Each row comes from the steps of one path. Every step used is in the known rows, and no mark comes twice. Write the path behind each row, first mark first.
Known rows:
E-S-C-M: [-44.0   7.8   0.5 -20.3  -5.4 -22.3   1.9  -7.1   0.7  19.1 -13.2  -2.6
  27.8   6.5 -15.7 -13.4 -19.6   9.9 -14.9 -19.8  13.1   6.6]
E-S-C-L: [-54.2  15.5  -1.9 -11.5 -11.0  -7.8   2.4  -6.4  15.0  13.4 -15.2  -8.5
   1.6  12.2 -20.0  -5.4  -7.1  10.9 -23.3  -5.8  22.2  -1.4]
M-C: [-12.3   3.2  -8.9  -6.3   3.2  -5.8   3.7  -0.6  -4.0  -8.8 -11.2   0.5
   1.9   7.6   4.5  -5.3   1.5   4.5 -13.9  -7.5   6.8   5.6]
E-S-C: [-36.2  11.8  -6.5 -22.0 -12.1  -6.5   2.9  -1.7   5.3  11.0 -15.8   2.2
   1.6   2.7  -6.6  -9.3  -8.7  14.7  -9.3  -8.3  12.3   1.8]
S-L-C: [ 22.9  15.8  14.1   9.3  -4.0  -2.8  -0.6   2.0  -0.7   5.9   8.9   6.1
 -17.7  -4.0   0.4  -1.4  -7.5   2.5  14.7   4.0   0.4  -1.0]
D-E-S: [-15.1   7.2  -9.1 -12.9 -29.8  -8.6   3.3   2.2  -4.8  28.3  -8.1  -3.5
   8.8   6.7 -15.3  -7.3  10.5  11.6   5.0  -8.6   1.8  -8.3]
D-S: [ -8.0 -11.3  -1.4  -6.6 -12.2  -0.2   2.8  -4.9  -3.0  -6.7  -1.2 -12.5
 -12.1 -10.6 -24.4  -6.2   8.0   5.0  13.0  -2.3  -0.9  -0.5]
M-C-L: [-33.2   5.8  -2.1   4.7   2.9  -7.2   2.0  -3.8   4.8  -8.5 -10.5 -11.3
   1.1  16.0 -10.4  -2.1   2.3   0.4 -24.4  -5.2  16.0   1.4]
M-L-D-E-S-C: [-12.0 -20.8 -15.0  -8.4 -29.0 -12.0   1.8   1.5   7.6  17.2 -16.5  -3.5
   3.7  12.6  -4.8 -15.2  -2.8   0.7 -37.6 -20.7  12.3  -1.9]
E-S: [-17.7  13.9  -7.9 -12.1 -13.7  -7.5  -0.2  -0.7  -4.0  15.9  -8.8   1.3
  -3.7   1.7 -13.7  -4.1   5.4  15.3  -1.9   0.0   1.3   0.1]
D-L: [ 16.7 -11.1  -2.3  12.4  -4.0  -2.7  -1.4  -3.0   6.2  -3.4  -2.3   6.9
 -18.3   4.2  -9.3  -1.0  -0.1   4.7  -8.5 -12.6  -0.3   5.8]
E-S-L: [ -9.8   0.1   3.7  -9.9 -11.2  -2.5  -1.6   1.0   1.6  23.5  -5.1  -0.9
 -23.5   5.2  -8.7  -7.8   7.3  13.2  -7.3   9.7   0.6  -2.9]
S-L: [  9.4 -12.8  11.0  -0.5   3.1   3.9  -1.5  -0.1   5.5   5.1   2.9  -3.4
 -17.9   3.3   4.7  -3.7   2.5  -1.7  -5.3   8.5  -0.1  -2.5]
S-E: [ 15.6   9.0  -5.2   1.7   2.1   1.7  -3.7   0.1  -2.5   1.4   2.7   3.9
   7.4  -6.7  -6.2  -4.5   2.1   8.2  11.3 -11.8   3.7  -0.5]
S-L-D: [  2.0 -26.3   1.2   9.1   4.3   3.3  -4.6   1.9   9.7   2.8   2.4  -0.5
 -18.2  10.5   1.1  -3.8  -1.6 -12.5  -9.7  -4.2   2.0  -1.9]
M-L-S-E: [ 50.8  -2.1   5.0   0.7 -13.0   2.2  -5.0  -7.2  -7.3   3.2   7.5  -6.8
   2.6 -13.4 -17.4 -14.3  -5.1   2.7  -4.6  -8.1   6.1   4.0]
E-S-L-C-M: [ -2.0  18.6  15.4   0.4 -12.9 -25.8  -2.2  -4.9 -11.0  33.4   5.6   5.4
   2.6   0.1 -21.6  -8.7 -12.9  14.5  11.1  -8.8   2.0   3.4]
L-D-S: [-14.2 -29.5 -10.5   0.6 -10.0  -1.2   0.2  -2.7  -0.1 -10.7  -1.1 -11.1
 -12.3  -4.7 -27.0  -5.5   5.7  -5.3   4.7 -16.3   2.6  -0.5]
M-L-D-S-C-N: [ -1.9 -33.9  -4.7  -5.3  -2.4   9.7   3.9 -13.2  11.2 -23.2  -5.5 -14.4
 -14.7   4.0  -3.8 -12.8 -16.2   4.9 -31.7 -32.2   6.1   6.9]
C-L-S-E: [  8.3   8.0   7.2  -0.5  -9.5   3.5  -4.2  -9.4   0.9   2.7   8.0 -15.7
  13.2  -2.7 -40.7  -7.9  -4.7  -0.9   9.1 -16.2  17.5  -4.1]
E-S-C-M-L: [-20.1 -10.4   5.3 -10.0  -8.9 -23.0  -0.3  -8.3   0.0  19.3 -10.9  -4.8
  18.7   4.1  -5.0 -15.9 -19.4  11.7 -39.6 -11.5  11.1  11.0]
M-C-N: [ -3.8   7.5  -7.7  -7.9  11.1   5.7   5.5  -8.9  -3.5 -17.4  -8.0  -3.5
   0.3  14.4  11.3  -3.5  -8.0  13.5 -16.1 -24.3   2.8   5.8]

Which path is each row?
[ 10.5  25.6   3.6  -4.6 -34.6 -12.6   2.5   4.4  -5.6  32.7   1.3   6.2
  -9.8   2.0 -14.7  -7.6   3.1  14.0  19.0  -3.0   0.9  -9.7]	D-E-S-L-C
[ 10.7  18.7  12.2  12.0  -2.3 -22.7  -0.4  -5.6 -13.0   8.8  10.0   4.3
  24.9  -5.6 -15.7  -1.4 -24.1   0.9  16.3 -16.3   1.3   5.4]	L-C-M
[-34.4 -16.8  -5.6   7.2 -10.3  -5.0   2.6   0.0  21.6  -2.3  -7.1 -11.9
  20.2  22.0 -15.6  -4.5  -8.3 -19.2 -18.8 -26.1  22.0  -9.6]	S-C-L-D-E
[ 38.8  13.8   7.9  15.7 -10.8 -10.3  -0.8   0.3  -7.3  -0.3   5.8   5.5
  -9.9 -10.0   7.8  -0.5  -8.0   5.2  -6.0   4.0  -2.5   6.2]	M-L-C
[  4.3 -21.9  11.2  -5.1  -7.6 -11.7   1.2 -17.1   7.7  -1.2  -2.4  -6.2
  20.5   4.6 -36.0 -17.3 -34.2  -6.6  -7.0 -36.3  16.2  12.5]	D-L-S-C-M
[-30.2 -25.6  -2.2  12.4  -9.7  -2.3  -1.4  -5.6   9.5 -10.5  -1.1 -22.0
 -11.1   4.9 -39.6  -2.5   3.5  -8.1  -8.3 -13.3  12.0  -4.0]	C-L-D-S
[  5.9  13.9  14.2  -0.2 -28.1 -27.7   1.4  -2.4 -10.0  41.9   5.9   1.7
  15.6   5.1 -23.7 -11.4  -9.2  10.9  15.3 -14.5   2.5  -5.1]	D-E-S-L-C-M
[ 36.5 -14.9   9.8  -1.8 -17.4   1.8  -1.8  -6.6  -5.4   3.2   3.9 -11.5
  -4.9  -7.0 -12.2 -11.0  -5.0  -5.7 -14.0   3.4   2.5   4.7]	M-L-S
[  1.7 -31.1  -4.2   7.6 -26.1 -26.4  -2.9  -1.1  -8.5  31.3  -2.5  -5.7
  23.8  15.1 -18.7 -12.9   0.1  -0.3 -33.6 -22.9   1.6  -0.4]	C-M-L-D-E-S
[  8.8  -7.8   1.6  -9.0 -13.2   2.5   2.8 -11.3  12.9  -7.9  -6.8  -2.9
  -7.1   3.3 -23.8 -13.2 -21.6  -3.3  -3.2 -26.8  14.0   8.1]	D-L-S-C
[-10.2   5.7   1.0 -13.3  12.2  11.3   6.1 -10.4  10.4 -15.0  -3.9  -2.5
   7.2   9.6  12.4  -4.1 -22.9  10.0  -9.5 -26.5   6.2   2.9]	S-C-N
[  0.5 -21.1 -10.8   6.5 -14.2  -3.6   0.2   5.1   1.7   4.0  -1.5  -0.4
  12.1  12.6  -6.5  -2.9   4.3 -14.9   0.5 -20.2   2.4  -8.2]	L-D-E
[ 17.2 -29.7  -3.1  14.6  -2.8  -2.0  -5.3   1.0   1.3  -1.8   0.0  -1.5
 -10.9   4.7   7.0  -3.5  -0.6  -9.6 -32.1  -3.5   0.0   4.5]	M-L-D
[  2.3 -15.6 -14.7   1.6  -6.5  -1.2  -3.2  -2.9  -1.5  -8.0   2.3  -6.6
  -3.3 -12.9 -32.1 -10.7   6.8   4.8  16.0 -28.0   5.2  -1.2]	L-D-S-E
[-38.7 -18.2 -10.6 -13.0 -19.1 -25.1   2.1  -2.3   1.0  22.7 -12.2  -3.3
  40.7  18.5 -24.1 -14.8 -15.6  -3.6 -10.6 -40.4  14.9  -1.3]	L-D-E-S-C-M
[-36.1   0.5   4.8  -3.9   3.6  -0.9   2.4  -5.3  19.5  -6.7  -7.1 -10.5
   7.8  11.0  -7.7  -2.5 -13.4  -5.3 -22.6  -6.9  20.2  -1.4]	S-C-L
[-37.3  -4.9 -19.8 -16.1 -25.7  -9.0   3.7   2.2   8.1  16.0 -16.8   0.3
  14.9  15.3 -14.9 -12.0  -3.6  -0.8  -6.4 -30.6  14.6  -5.7]	L-D-E-S-C
[  3.4  30.3   6.5  -4.4 -17.8  -9.9  -0.8   1.2  -4.4  23.8   0.4   7.8
 -24.5  -2.2 -13.1  -4.8  -3.1  18.6  14.0   4.3   1.6  -0.4]	E-S-L-C
[ -5.1  17.1  -1.4  -3.0  -7.2  -5.2  -1.1 -11.2  -2.9  -6.8  -1.9 -16.6
  15.3   4.0 -35.0 -13.5  -2.1   3.1  -1.8 -23.2  24.4   1.1]	M-C-L-S-E
[-28.5   0.5 -16.7 -17.9 -17.1   0.3   6.1  -5.9   9.1   6.7 -12.3  -0.5
  15.5  23.8  -7.2  -9.6 -14.0  11.3 -10.1 -48.1   9.6  -5.7]	L-D-E-S-C-N
[ 27.7  22.5   1.0  21.3 -11.0 -11.1  -0.1  -3.5   0.1  -3.9   3.8  16.0
 -17.5  -2.7 -15.5   2.1 -10.4  10.1  11.9 -18.3  -0.6   6.6]	D-L-C
[-33.5  -5.3  -2.3 -20.2 -21.2 -23.6   4.7  -3.6   0.6  28.6 -11.2  -4.8
  40.8  10.5 -19.6 -15.1 -15.1   6.3  -4.1 -27.7  13.0  -2.1]	D-E-S-C-M
[-30.0  21.9  -6.4 -24.4  -1.6   4.4   5.8  -9.3   7.4   1.3 -12.9  -0.9
   3.0  11.5  -1.6  -7.3 -18.4  25.4 -12.2 -27.3   7.9   2.3]	E-S-C-N
[-15.4 -13.8  -7.5  13.5  -6.2  -2.1  -4.8  -6.5   7.8  -7.8   3.1 -17.4
  -4.8  -3.7 -47.5  -6.7   7.5  -0.5   2.5 -25.3  15.2  -5.0]	C-L-D-S-E
[-60.0  -0.7 -11.1  -4.8  -9.0  -8.7  -1.2  -3.0  17.6   6.3 -15.2  -8.8
   0.4  18.5 -25.0  -6.3 -11.4   0.7 -29.2 -19.5  24.9  -1.1]	E-S-C-L-D
[-29.2  -8.9  -3.3 -21.2  -7.5  -0.1   6.6  -5.2   8.2 -14.2  -9.0 -12.4
  -4.2 -10.6 -16.5 -10.9  -5.6   2.8   4.6 -10.8  10.5   2.1]	D-S-C
[-38.7  -7.1 -10.1  13.1   5.3  -9.0  -1.0  -3.4   6.9 -11.7 -10.7  -9.6
   1.7  23.0 -12.8  -2.4   0.8  -9.2 -32.9 -19.7  18.9   2.0]	M-C-L-D
[-42.1 -13.4  -3.2   7.6   5.0  -1.7  -1.1  -3.2  21.7 -11.0  -7.5  -9.3
   7.8  15.6 -11.1  -2.4 -15.6 -14.8 -25.5 -18.3  22.6  -1.2]	S-C-L-D
[-44.5  -8.7   3.5  -8.2  -8.7  -2.0   5.3  -9.2  16.9 -12.1  -7.6 -24.4
  -4.6  -0.8 -30.8  -7.8  -5.3   0.4  -9.6  -9.0  20.8  -2.3]	D-S-C-L
[  8.6  -4.4  -5.1  -6.8  -7.6   1.0  -0.2  -4.4  -4.5  -4.6   2.8  -7.0
  -3.2 -19.0 -30.3 -10.1   8.2  12.8  21.0 -13.9   3.6  -1.4]	D-S-E
